Known rows, with every way that one mark hangs from another
J643{J917{J591{J25 J950{J769}}}}: [ 30.4  -5.8  -8.2   2.8  12.7   4.4 -31.2  13.5  22.5 -11.3   4.4   7.4
 -21.5   8.4 -14.5  36.2   3.4  26.8  22.3  -8.4  30.5]
J765{J950{J591{J917} J769}}: [ 29.2   0.7 -24.9   2.4 -53.4   5.5  -7.9  14.8  21.7  -0.7  -6.4  39.7
  30.8  32.9 -29.3  21.0  -4.5   6.8  42.1 -34.2 -26.1]
J25{J591{J917{J643} J950}}: [ -4.4  24.8 -20.1   3.0  -7.2  56.2 -52.6  26.9 -33.2  -0.5  -9.7  21.5
  -5.7  -6.3 -29.1 -22.1  27.0  34.8  44.7  28.4  18.5]
J591{J25 J917{J643} J950{J769}}: [ -3.9  45.9 -32.2 -11.8  10.3   9.6 -31.6  15.0  14.1 -18.9   5.6  23.3
   6.2  28.9 -25.3 -17.7  22.2  45.3  67.3   2.6  37.9]
J25{J591{J950{J765}}}: [  2.9  25.6 -18.6  -5.1 -13.9  42.9 -37.3   6.2 -33.8   1.8  -0.4  15.9
  -2.1 -11.7 -17.2 -20.8  24.8  25.0  22.6  19.1   4.8]
J643{J917}: [ 19.7 -13.5 -12.7   1.7   6.1   3.2 -24.0  16.5  -8.7 -13.1  -9.3   4.1
 -16.9   8.2   8.1  26.4  11.5  21.1   0.4 -14.7  29.1]
J765{J950{J591 J769{J388{J623}}}}: [ 27.6 -16.5 -33.1   6.8 -63.6 -35.5   3.7  19.1   7.1   7.8  -6.1  22.2
  43.3  29.8  -5.2  23.0   8.7  -4.1  58.7 -30.2 -41.9]
J25{J591}: [  0.8  12.8 -12.4  -0.2 -23.8  16.4 -20.6   1.5 -15.6   7.8  -0.3   2.0
  13.7 -13.4  -1.0 -13.1  29.6   7.2  30.5  28.6  -0.8]
J25{J591{J917 J950}}: [ 15.3  25.6 -11.7  -5.5  -4.4  52.6 -42.8  20.8 -34.2   0.8  -1.2  30.6
 -13.1  -1.4 -33.0 -28.1  23.7  38.1  30.2  25.3  14.6]
J765{J950{J769{J388}}}: [ 12.0   3.4 -23.1  -2.0 -44.5 -33.4  -4.5  15.4  14.0   0.8  -5.9  10.5
  45.6  26.4  11.6  -1.4  23.0  -3.6  47.1 -30.4 -30.6]
J765{J950{J769}}: [  7.0   8.4 -32.1  -2.7 -45.1 -17.8  -8.4   8.5  18.6  -0.1  -3.5  20.0
  35.5  28.7   2.7   6.9  11.6 -12.5  32.4 -33.8 -20.2]
J765{J950}: [  9.7  -4.8 -36.8  -7.9 -46.6   2.3 -15.2  13.8  -1.8   1.0  -1.6  29.1
  16.3  26.4   4.6  11.5   7.8 -10.9  24.6 -32.0 -20.9]
J950{J591 J765}: [ 30.1  -0.8 -10.6 -11.3 -40.4  34.1   4.9  -3.7  -6.9 -20.0   0.4  27.4
   4.1   1.2  -8.5  21.4  -5.8  30.4  17.5 -14.2 -28.3]
J769{J388{J623} J950}: [ 24.9 -16.8 -18.8  15.9 -29.1 -19.8   6.8  38.6 -40.7  -0.1 -13.6  10.4
  -0.5 -10.6  50.4 -49.9  32.2  10.6  51.1 -35.6  -8.9]
J25{J591{J917}}: [  6.7  20.8  -0.3 -12.9 -12.5  39.2 -24.3  12.7 -17.6   0.1   2.4  24.0
   1.0  -6.0  -8.8 -28.3  32.9  33.5  31.4  26.1   4.9]
J591{J25}: [  5.7  15.4 -25.6 -21.9 -14.4 -26.5   7.7 -16.1  19.4  -5.6  21.1   4.3
  14.4  16.4  17.7   0.4  22.1   7.6  38.9   5.1   9.3]
J917{J591}: [ 32.7  -8.1   3.4  -4.1 -26.4  19.9  -8.2  12.3  16.4 -15.9   8.6  12.9
 -12.0  -3.2   0.7  21.4  -1.6   1.4  29.5  10.7 -23.1]
J950{J591 J765 J769}: [ 26.1  18.4  -3.2  -2.8 -38.8   5.9  14.0 -10.3  21.7 -22.0  -3.0  15.8
  31.5   5.3 -12.0  14.9  -0.1  26.8  28.3 -17.7 -26.6]
J765{J950{J591 J769}}: [ 25.5  -5.3 -32.8  11.5 -61.9 -10.7  -5.0   6.1  23.0   5.3  -7.9  24.2
  39.4  26.9 -24.5  31.6  -6.0 -11.6  41.1 -32.5 -30.1]
J950{J591{J917{J643}} J769}: [ 26.1  10.4  -9.0  18.7 -36.1   6.3  -3.0  13.4  24.5 -17.1 -16.2  13.3
  30.9  13.8 -33.7  21.3  -1.9  23.5  57.3   0.9  -9.7]
J769{J950}: [ 21.0   7.6 -18.8  25.1 -25.4  30.3 -10.6  12.9  -9.1  -5.0 -16.9  14.3
  -7.9 -15.2  11.0 -32.4   1.3  -5.0  14.7 -40.3  15.1]

Rows
[ -7.0   3.9 -31.5   9.0 -19.9  20.4 -38.4  17.2  21.9 -12.1   3.9  -1.3
  -2.3  -3.7 -11.5  31.4   4.0   3.1  72.9  17.9   2.5] -> J917{J591{J25 J950} J643}
[ 24.1  34.5   3.0 -27.2 -21.4   9.6  18.4 -15.2  40.2 -24.1  15.3  36.1
  27.4  18.2 -14.3  -2.3   9.9  57.9  44.9 -17.6 -10.9] -> J950{J591{J25 J917} J765 J769}
[ -8.4  13.5 -27.8  12.1 -19.4   6.6 -33.7  13.9  35.9 -12.5   2.5  -7.1
  11.0  -1.7 -13.2  28.3   6.3   1.8  78.0  17.4   3.8] -> J917{J591{J25 J950{J769}} J643}
[ -0.8   4.9 -22.1  24.4 -25.3  25.3 -41.9  30.1  15.8 -18.7 -13.4  -5.0
   2.4  -6.8 -17.6  29.3  -1.5  -2.6  63.6  14.5  -6.5] -> J917{J591{J950{J769}} J643}
[ 29.1  31.4 -10.5 -30.8   9.5  69.0 -33.4  29.0 -37.1 -33.5   2.0  58.2
 -38.8  21.6 -21.7 -30.6   8.4  65.5   7.8 -15.7  11.4] -> J591{J917 J950{J765}}
[ 42.8   2.5   1.9   7.8 -18.3   7.8 -19.5  22.6  11.4 -16.1   1.7   6.4
  -5.6   1.6 -20.0  11.6  -0.3  11.5  43.9  11.0 -19.9] -> J917{J591{J950{J769{J388}}}}
[-13.5  20.7  -8.9  -4.0 -14.7  42.2 -33.9  18.4 -16.8  -1.2  -5.7  15.4
   8.5 -11.1  -4.2 -22.4  35.8  29.7  46.2  28.8   7.9] -> J25{J591{J917{J643}}}
[ 17.7  43.7 -18.2 -47.2  17.5  42.7 -21.6   6.8  -8.3 -25.2  24.7  55.3
 -26.2  29.2 -15.2 -32.1  19.1  71.7  29.5 -12.2  26.3] -> J591{J25 J917 J950{J765}}
[ 29.3   2.3  -3.2  -9.3 -42.1 -29.5  26.4   7.6  -0.3 -18.0  -0.4  12.5
  36.5   8.9  15.6   2.5  21.0  37.8  53.4 -13.6 -44.1] -> J950{J591 J765 J769{J388{J623}}}
[ 32.8   3.4   3.8  18.5 -35.9 -16.3   2.4  22.7  18.5 -16.2 -18.6  -0.8
  45.4  10.7 -21.1   8.4  14.0  36.4  77.5   6.1 -25.3] -> J950{J591{J917{J643}} J769{J388}}
[ 24.2  46.4 -19.7 -23.3  13.5   5.2 -17.7   6.4  13.7 -17.3  16.7  36.3
  -5.0  36.2 -31.2 -26.3  17.5  50.4  46.4  -1.2  33.5] -> J591{J25 J917 J950{J769}}
[-11.1  42.5 -31.6 -35.4  13.3  46.9 -35.1  14.9  -7.7 -27.5  13.1  42.7
 -16.5  22.4  -9.3 -24.1  24.0  66.0  50.4  -8.8  29.3] -> J591{J25 J917{J643} J950{J765}}
[ 31.5 -12.2 -10.7  -0.5  12.8  14.5 -34.7  15.9  12.6 -10.5   5.9  11.1
 -30.0   6.8 -13.6  38.5   2.0  27.6  19.1  -7.4  30.2] -> J643{J917{J591{J25 J950}}}
[ 25.1 -16.0  -3.1  -5.7   7.1   4.3 -21.7   9.6  23.4 -10.7   8.3   7.5
 -20.5   3.4   3.8  38.1   8.3  23.4  19.7  -7.1  23.6] -> J643{J917{J591{J25}}}
[ 24.1   6.4 -28.9  -5.4 -49.5  -7.8  -2.1   3.2  35.8   3.5   5.0  38.1
  36.6  35.9 -26.1  19.7   0.9   9.7  52.8 -32.7 -19.7] -> J765{J950{J591{J25 J917} J769}}
[ 23.7   5.3 -22.6  27.7 -31.4  42.5 -11.5  11.6   8.4  -2.3 -13.8  26.8
  -1.8 -10.7 -14.4 -15.2  -6.8  15.2  44.9 -37.4  16.9] -> J769{J950{J591{J25 J917{J643}}}}
[ 33.8   0.4 -24.5  30.9 -38.1  24.4  -1.7  -0.1   8.6   3.2  -9.9  16.8
   2.2 -12.7 -12.9  -8.7 -11.2  -0.7  34.3 -37.3  11.4] -> J769{J950{J591{J25}}}
[ 10.0  20.4 -28.7  -1.1   1.3  55.9 -49.7  41.8 -33.1 -25.8 -15.0  34.6
 -24.8  18.2 -28.7 -10.8   7.6  41.7  37.8   0.8  21.3] -> J591{J917{J643} J950}
[  7.5  30.6  10.9 -22.0 -14.7 -26.3  15.7   2.8   9.2 -27.5   0.5  -4.3
  40.7   4.9  40.2 -33.0  41.1  39.0  37.0 -14.4 -26.1] -> J950{J765 J769{J388}}
[  6.7  46.3 -30.7 -23.8   0.8 -10.1  -9.3 -13.9  13.4 -15.6  18.3  14.9
  10.8  21.7  -7.6 -15.7  19.0  31.5  35.4 -10.2  19.2] -> J591{J25 J950{J765 J769}}
[ 20.9  30.9 -28.2  -5.7  -2.9 -44.0  -8.3  -2.5  11.5  -5.3  10.7  -5.5
  24.5  23.5 -12.2 -13.6  24.7  22.5  59.4   6.1  14.3] -> J591{J25 J950{J769{J388}}}
[ 13.4  35.0  -7.8  -1.2  -3.6  39.1 -38.3  17.9 -19.3  -0.6  -2.8  24.7
   0.2   0.3 -35.4 -32.4  26.1  37.2  35.7  23.7  16.1] -> J25{J591{J917 J950{J769}}}
[ 25.2  21.6  -6.4 -16.6  -9.8  13.5 -12.5  -0.8  32.2 -17.3  22.3  19.1
  -6.3   5.5 -12.4   8.4   3.8  22.1  42.5   1.9  -5.8] -> J917{J591{J25 J950{J765 J769}}}
[ 41.1   0.5 -13.6  -9.4 -28.3  13.0   4.6  -1.6  15.6  -9.1  11.0  32.8
   4.2  19.2 -30.4  21.6  -3.7  33.9  46.4   3.5  -4.1] -> J950{J591{J25 J917}}
[ 43.1  -0.4 -12.5  29.8 -33.3  52.7 -10.7  18.5  -5.6  -5.4 -19.5  34.0
 -12.7 -11.5 -20.9 -18.1 -14.2  14.9  24.4 -41.3   7.5] -> J769{J950{J591{J917}}}
[ 18.2  34.2 -22.2  -7.4  -7.3  15.5 -20.6   8.6 -15.7 -23.7  -4.0  18.1
  -1.6  14.2 -13.3 -14.0   8.4  25.6  14.5 -13.5   4.7] -> J591{J950{J765 J769}}
